Every row comes from one small tree of marks. The marks that hang from a mark follow it in brackets, in the order of their numbers. Every link used is in the known rows. Which tree was each row made from?
Known rows:
Z540{Z718{Z935{Z105{Z875} Z922}}}: [-12.5  -7.3   8.6   4.8 -14.0  14.5 -35.9 -32.4  -3.6  -9.5   2.3   1.8
   9.9  10.9   0.9 -16.7 -25.1  10.2   7.5  -1.5  11.6  13.7  13.9]
Z935{Z922}: [-12.2   1.6   7.3   5.0 -11.0  -0.7 -30.0  -1.5  -4.8  -4.4   4.9  -9.0
   3.2  -1.3  -8.7  -1.9 -23.9 -14.8   4.5 -15.3  -3.0   4.0  29.3]
Z105{Z875 Z922{Z935}}: [-11.0   6.0 -24.2   3.3   3.1  -3.2  -0.3  -8.7   6.2 -21.7  -5.2   4.7
 -13.5  10.8   4.7 -13.9  -2.5 -14.3 -13.0  -1.9 -43.2   4.6   1.7]
Z540{Z105{Z922} Z935}: [-13.7   0.1  -8.2  14.2   1.5   8.6   5.1  16.5  13.7 -33.6  -2.9   4.8
 -35.8   0.7 -19.1  12.3  -4.1  -5.4   1.2 -15.4 -23.6  16.2  14.4]
Z922{Z935{Z105{Z875}}}: [ -7.2  11.5 -14.9  -7.5   1.9  -0.1 -12.5 -16.6  -2.4 -14.8   3.1  14.0
 -20.6   8.7   0.5 -24.0   2.6 -21.1  -7.4   7.4 -36.3  13.4   8.2]
Z922{Z540}: [ 10.5   9.3   4.9 -12.8   9.7  -2.4 -16.4  -1.7   2.4 -39.7  11.9   8.6
  -5.0   0.5 -14.1   1.1  -9.8 -23.0 -20.7  -7.7 -19.2   2.7  15.2]
Z105{Z540{Z718} Z875 Z922}: [  4.4 -14.0   5.9   5.6   1.3  13.6  11.9   7.2  22.0 -25.2 -13.6 -22.6
  -3.9  -3.8  -6.6 -11.3 -25.2  15.8 -20.1 -16.1 -21.5  -5.1   5.0]
Z718{Z540{Z935{Z922}}}: [-17.1   0.7  16.0  16.3 -19.7  -3.6 -31.5 -14.9  -7.9 -19.3   5.8 -36.1
  -3.5  12.0 -12.8  -1.7 -11.3   9.6  11.0 -15.1  11.1  15.8  15.2]
Z540{Z105{Z875 Z922} Z935}: [ -8.3  -7.8 -23.6  11.4   5.7   2.3  -5.5   5.6  22.5 -34.5   0.7   7.6
 -36.6  15.8 -16.1  -2.8   0.1   2.3   9.3  -5.6 -32.1  14.0  16.1]
Z105{Z935}: [-10.8  13.4  13.3 -17.0   5.3   2.7 -12.0  25.0   7.5 -14.4   5.1 -27.6
   3.9 -14.0 -19.6  -0.7 -23.5 -10.3 -10.0 -17.6 -13.4   9.4  16.4]
Z540{Z935}: [ -7.1   6.3   8.1   5.9  -0.5   2.8  -8.4   3.7  11.0 -30.2   4.2 -24.1
  -4.6  -4.3 -15.1  -3.3 -22.1   0.2   4.2 -13.4 -13.1  11.8  20.4]
Z105{Z922{Z540} Z935}: [ -9.1   7.5  10.0  -7.7  10.4  11.3  -1.8  40.7   8.1 -29.7  -6.6   3.5
 -15.8 -13.2 -12.1   7.9  -5.7 -11.8 -37.0 -26.4 -26.9   6.6  -1.0]
Z105{Z540{Z718 Z935} Z922}: [-11.5  -9.7  24.0  25.3  -7.5  24.4  27.2  24.3  18.7 -31.5 -26.8 -32.6
  -9.6 -23.9  -4.1   5.3 -27.3  26.1 -19.8 -33.3 -10.5   2.2   1.8]
Z922{Z935{Z540}}: [  0.6   7.1   7.1   2.6 -14.7  -1.5  -2.3 -25.6  -5.6  -8.8  -2.3  -6.3
   5.8   1.9   2.9   2.3   6.8 -18.3 -14.3   3.1 -16.7   0.1   5.9]
Z105{Z540 Z875 Z935}: [ -0.6  -3.6  12.9 -13.0  11.0   6.2 -15.3  18.7  24.7 -22.5  -6.7 -39.7
  -7.9 -12.8 -14.1 -19.2 -15.9   3.7  -9.2 -13.9 -25.9   2.8  16.9]
Z540{Z105}: [ -0.3  11.2  -7.8 -15.0   3.6  -2.6 -10.0   0.7   4.0 -24.4  17.8   7.0
 -18.7   5.3 -26.0   7.7  -9.8 -26.7   1.6   0.4 -15.9  12.4  28.7]
Z540{Z105{Z875} Z935{Z718 Z922}}: [ -8.0 -18.3 -17.8  28.7  -3.8  -8.5 -18.1  -2.7  -2.2 -12.6   1.9  -2.4
 -10.2  12.5  -9.0   7.1  -5.4   6.5  38.1 -19.7   1.3   9.1  27.0]
Z105{Z875 Z935}: [ -4.6   2.9  -2.2 -21.0  10.4  -3.5 -23.5  15.7  15.5 -15.6  10.8 -24.8
   2.8   2.2 -16.5 -16.2 -19.2  -2.5  -0.9  -7.4 -22.2   7.0  16.4]
Z540{Z105{Z875 Z922} Z718{Z935}}: [ -3.6  -3.0 -14.2  -1.1  -0.2   7.9  -5.9 -22.6  11.3 -32.6   3.4  10.1
  -3.5  19.0  -7.4   1.5 -14.7   5.6   2.0   6.1  -6.5  13.8   8.8]
Z718{Z540{Z935}}: [ -5.3   9.8  14.8   1.9  -8.8  -4.7 -18.8 -16.9   0.7 -31.1  12.7 -39.1
  -2.1  13.2 -22.5  -4.2 -11.4   7.0   4.1  -8.3   1.7  17.7   9.0]
Z718{Z540{Z105{Z935{Z922}}}}: [-17.3   8.0   9.5  -8.5 -14.2  -5.7 -29.7   6.5 -12.7 -10.8  14.1 -17.9
 -15.5  10.2 -23.7  10.9  -0.4  -7.8   3.7  -9.1   9.4  17.7  18.7]
Z922{Z935{Z105 Z718}}: [ -5.9  14.0  -2.7   6.0   1.7   0.8   9.2  -8.2 -19.9  -3.4  -2.1  10.0
   0.6  -5.3  -5.0  -0.5  -2.7 -24.7  -6.7 -14.0 -13.8  12.5   0.2]
Z935{Z540}: [ 12.8  -3.8  16.9  -6.7  -9.1   3.4 -16.5 -23.4   7.7  -6.7   8.0 -11.2
  12.3   7.4 -20.4  -1.3  -4.5 -13.1  -9.1   0.1  -6.6  -1.7  14.2]

Which tree is each row?
[ -4.0  -8.0 -12.1   4.7  -2.7   1.6   2.8   3.0  12.6 -32.9   9.4  -7.4
 -13.3   9.4  -9.3  -0.7 -16.7  21.3  16.6  -5.0  -5.6   9.5  21.3] => Z540{Z105{Z875} Z718 Z935}
[-10.3  -7.8  -8.4   3.6 -11.8   3.4 -31.4 -31.4  -0.8 -21.7   8.8   3.5
   3.3  18.4  -1.3   0.9 -17.1   7.2  20.6   4.9  11.0  10.8  24.5] => Z540{Z105{Z875} Z718{Z935{Z922}}}
[  9.9 -16.2   2.3  10.9  13.6  13.7   1.3   1.4   9.7  -9.5 -14.3   4.8
 -14.4   0.3 -23.5 -16.0  -6.8  -5.5 -11.3 -22.4 -23.4   5.6  -1.1] => Z935{Z105{Z540 Z875 Z922} Z718}
[ -0.8 -14.9   9.2   7.9 -22.9   2.7 -31.2 -17.7  -4.3   3.5   4.2  10.8
  -8.6  11.7 -14.1  13.4   8.8 -15.4   6.3  -1.7   3.6   0.7  27.2] => Z935{Z540{Z105} Z922}
[-13.5  -8.5  30.4  17.0  -3.0   6.5  -6.7  31.5  -5.0   3.5 -20.0 -41.8
  10.4 -30.8  -9.9  11.7 -21.8   0.9  -1.0 -44.4   8.9  -0.1  16.3] => Z105{Z540 Z935{Z718 Z922}}
[  6.8 -12.7 -14.5  18.3  14.8  -1.0  -1.8   3.9  11.3 -40.0  -6.4   8.6
  -8.3   9.8  -7.0  -4.2  -1.4   6.9  -7.8 -23.1 -24.4   3.0  -2.8] => Z105{Z875 Z922{Z540{Z935{Z718}}}}
[ -6.0   3.5   1.9  11.7 -11.7   6.5   7.9 -12.4   0.2  -9.4 -14.0   3.0
  -4.2   1.1   2.1   7.2   6.6 -16.9 -25.9  -5.8 -26.7   0.5  -3.8] => Z105{Z922{Z935{Z540}}}
[ -3.6 -15.6  25.8  13.8 -32.2   8.4 -17.3 -14.0  -7.4  10.9  -1.9 -12.1
  24.4   1.0  -0.8   9.1 -14.9  11.9  -4.0 -12.0  20.2  -8.0  16.8] => Z935{Z540{Z718} Z922}
[ -0.3   1.1   2.9   7.3   8.1  10.3   5.1   7.3  -5.3  -2.2  -3.2  15.3
  -4.4  -1.3 -27.4   0.7 -13.1 -18.8 -12.0 -25.3 -11.7  12.7  -0.9] => Z935{Z105{Z922} Z718}
[-11.3 -10.3  -4.1   1.1  -4.9   6.2 -45.6 -10.0   0.0   1.2   7.1  14.8
 -17.6  15.0 -10.0 -26.1 -10.6 -12.2   6.7  -4.9 -16.9  10.9  24.3] => Z935{Z105{Z875} Z922}
[ -2.1  -3.3 -10.2  -7.9   8.5  11.8 -18.4  -1.2  15.1 -14.8   3.7  20.9
 -26.3  15.4 -21.9 -26.4  -7.6 -13.3 -13.4  -1.9 -37.4  12.9   6.3] => Z935{Z105{Z875 Z922}}
[ -6.4 -19.8  10.7   0.3 -13.1   1.9 -41.1  -0.8   6.7   7.7  -0.7 -19.3
   9.8   8.1  -5.6 -11.3  -1.3   7.3   3.4  -8.5  -5.4  -2.3  17.1] => Z105{Z875 Z935{Z540 Z922}}
[ -6.0 -17.1  14.2  14.5   2.0   1.4 -18.5  20.7   3.2   0.3 -16.6 -38.8
  10.1 -15.0  -5.9  -6.2 -17.8   8.7   7.7 -36.0  -1.1  -2.9  16.7] => Z105{Z540 Z875 Z935{Z718 Z922}}
[ -1.1  -7.9 -14.0   0.3   0.4  -5.4 -38.6  -4.4  -1.5 -26.7  10.9  27.4
 -23.3  14.7  -4.8   0.4   5.3 -19.0   1.5  -3.8 -14.1   2.5  28.3] => Z935{Z922{Z540{Z105{Z875}}}}
[-14.7   5.7  22.4   3.8 -17.5   7.6 -58.4 -51.6 -17.0 -12.8   8.5  -7.4
  -2.5  23.3 -17.0  -9.5  -4.1 -10.4   6.1   3.9  17.1  28.4   8.5] => Z718{Z540 Z935{Z105 Z922}}
[  0.2  -6.6  -9.9  21.4   7.1   0.7  19.1  -5.4   6.2 -18.5 -25.3 -14.3
  -6.9  -4.8   4.6  -6.0  -2.7  -6.1 -13.5 -19.9 -33.0  -3.2  -3.6] => Z105{Z540 Z875 Z922{Z935{Z718}}}
[ -5.1   7.9   4.0   0.3  -7.0  -5.8 -15.1 -14.2  -0.8 -35.3  17.6 -21.2
 -22.2  19.6 -27.9   8.2   0.8  -0.7  10.5  -1.6   0.4  22.6  16.2] => Z718{Z540{Z105 Z935}}
[  7.8  -0.9   6.8 -10.9   4.6  12.5 -25.1 -28.7   3.4 -42.1   8.8  19.4
   1.5  12.3  -3.4 -13.3  -8.9   2.2 -16.4   4.7  -3.7  11.3   1.8] => Z922{Z540{Z718{Z935{Z105{Z875}}}}}
[  4.3  -0.4 -15.4 -15.6   0.8  -3.3  -1.6  -5.4   6.6 -23.0  18.4   3.0
  -3.2  13.4 -13.9  -2.4 -16.7   3.3   6.1   3.3  -6.9   4.6  24.3] => Z540{Z105{Z875} Z718}
[  2.0  -1.0  -2.6  -3.8  11.6  15.0 -37.1 -32.6  12.2 -40.5   0.1  31.0
 -18.2  19.9 -11.9 -20.3   2.4 -14.1 -16.6   6.6 -26.4  20.5  -3.0] => Z718{Z935{Z105{Z875 Z922{Z540}}}}
[ -2.6   3.4   3.5  -6.2  -0.5   7.8 -43.8 -53.2   3.7 -28.7   8.9  -1.0
 -10.9  37.8 -23.9 -24.0   0.5  -4.5  -4.8  14.1  -8.7  29.1  -6.6] => Z718{Z540 Z935{Z105{Z875 Z922}}}
[ -7.1 -13.1  23.7  37.0  -8.2   7.7  -4.6   7.6   1.5 -13.5 -20.4 -38.1
   1.1 -20.7  -7.4   7.9 -20.6   9.1  11.2 -39.7   6.5   2.7  19.9] => Z105{Z540{Z935{Z718 Z922}}}
[-12.5  12.1   4.8 -12.8  -2.4  -0.1  -8.4  13.7  -1.2 -21.8   9.5 -11.9
 -22.9  11.0 -32.0  13.6   2.4  -8.6 -12.2  -9.0  -7.6  18.8   3.3] => Z718{Z540{Z105{Z922 Z935}}}
[ -7.8   2.3  35.4  -6.4  -2.9  16.5  14.1  35.9   9.7 -17.8 -11.8 -47.5
   6.9 -32.9 -10.1   3.6 -32.8  14.7 -20.8 -28.9  -0.5  -0.1   9.9] => Z105{Z540{Z718} Z935}
[ -7.9  -4.1   2.0   5.1  -3.9   5.6 -22.3 -14.5   6.9 -27.4   5.9 -11.1
 -24.6  26.0 -23.7 -21.5   2.6  10.5  -2.4  -3.9 -17.2  23.3  -3.2] => Z718{Z540{Z935{Z105{Z875 Z922}}}}
[  3.7   7.9  15.9  -6.3   0.7   8.0 -12.0 -21.8  -1.0 -44.9   4.9   0.7
  16.6   0.3  -1.1   5.5 -19.0  -2.2 -19.0  -5.0   6.8   7.1   5.7] => Z922{Z540{Z718{Z935}}}
[ -3.7  -1.8   9.5  14.7   4.1   9.1  -1.1   4.2  -2.3 -12.7  -0.9  -6.5
  -4.5  -4.1 -23.6  -1.0 -14.6   0.4   9.0 -25.5  -3.5  17.1   7.9] => Z540{Z935{Z105 Z718}}
[  4.5  -8.2  -9.7   2.8   3.3   1.9  -1.0   5.6   9.2 -51.3   9.1  13.8
 -19.6   8.7  -2.3   3.3  -1.2  15.6  -2.2  -5.6  -9.5   4.8  13.7] => Z922{Z540{Z105{Z875} Z718 Z935}}
[  1.5  -1.3  -5.5 -19.1   7.7   1.2  -2.3  23.8   5.5 -37.6  12.5  13.6
 -12.4   2.0  -8.0   6.2  -3.5   4.3 -15.4  -8.4  -8.8   2.4  10.3] => Z922{Z540{Z105{Z875 Z935} Z718}}
[ -5.2  19.1   0.2   6.8  -5.1 -16.7   6.7 -25.0 -26.4 -13.5   5.4 -23.9
  18.2   7.0  -5.5   9.6  -3.2 -16.6  -1.6 -11.6   2.7  10.3  -1.6] => Z922{Z935{Z718{Z540}}}
[  3.7 -19.6   1.5  29.6  10.3   7.9   9.3   5.4  22.5 -27.2 -24.1 -30.6
  -9.1  -4.2 -11.8  -7.1 -12.6  17.5   0.1 -29.2 -22.1   2.1   2.8] => Z105{Z540{Z935{Z718}} Z875 Z922}
[  0.9  10.7 -20.1   2.2  -0.8 -22.3  -0.2 -30.0 -20.9 -18.8  11.6  -7.6
   0.2  22.1  -8.0   6.3  10.1 -15.9  10.9   0.5  -4.8  11.5   2.9] => Z922{Z935{Z718{Z540{Z105{Z875}}}}}
[  5.6  -6.5 -10.6  -4.1   8.3   4.5   0.3   5.4  11.2 -37.4   1.3  14.2
  -2.9  11.3  -2.3  -7.8 -12.1   5.8 -26.1  -9.7 -23.6  -2.1   0.2] => Z105{Z875 Z922{Z540{Z718}}}
[  4.7  -0.1   8.7  13.1 -10.5   4.5   6.1 -26.6 -18.2   6.5  -7.4  11.5
   6.7   2.2  -5.5   3.7  13.6 -20.4  -9.7  -8.0  -5.2   4.6  -5.1] => Z922{Z935{Z105 Z540 Z718}}
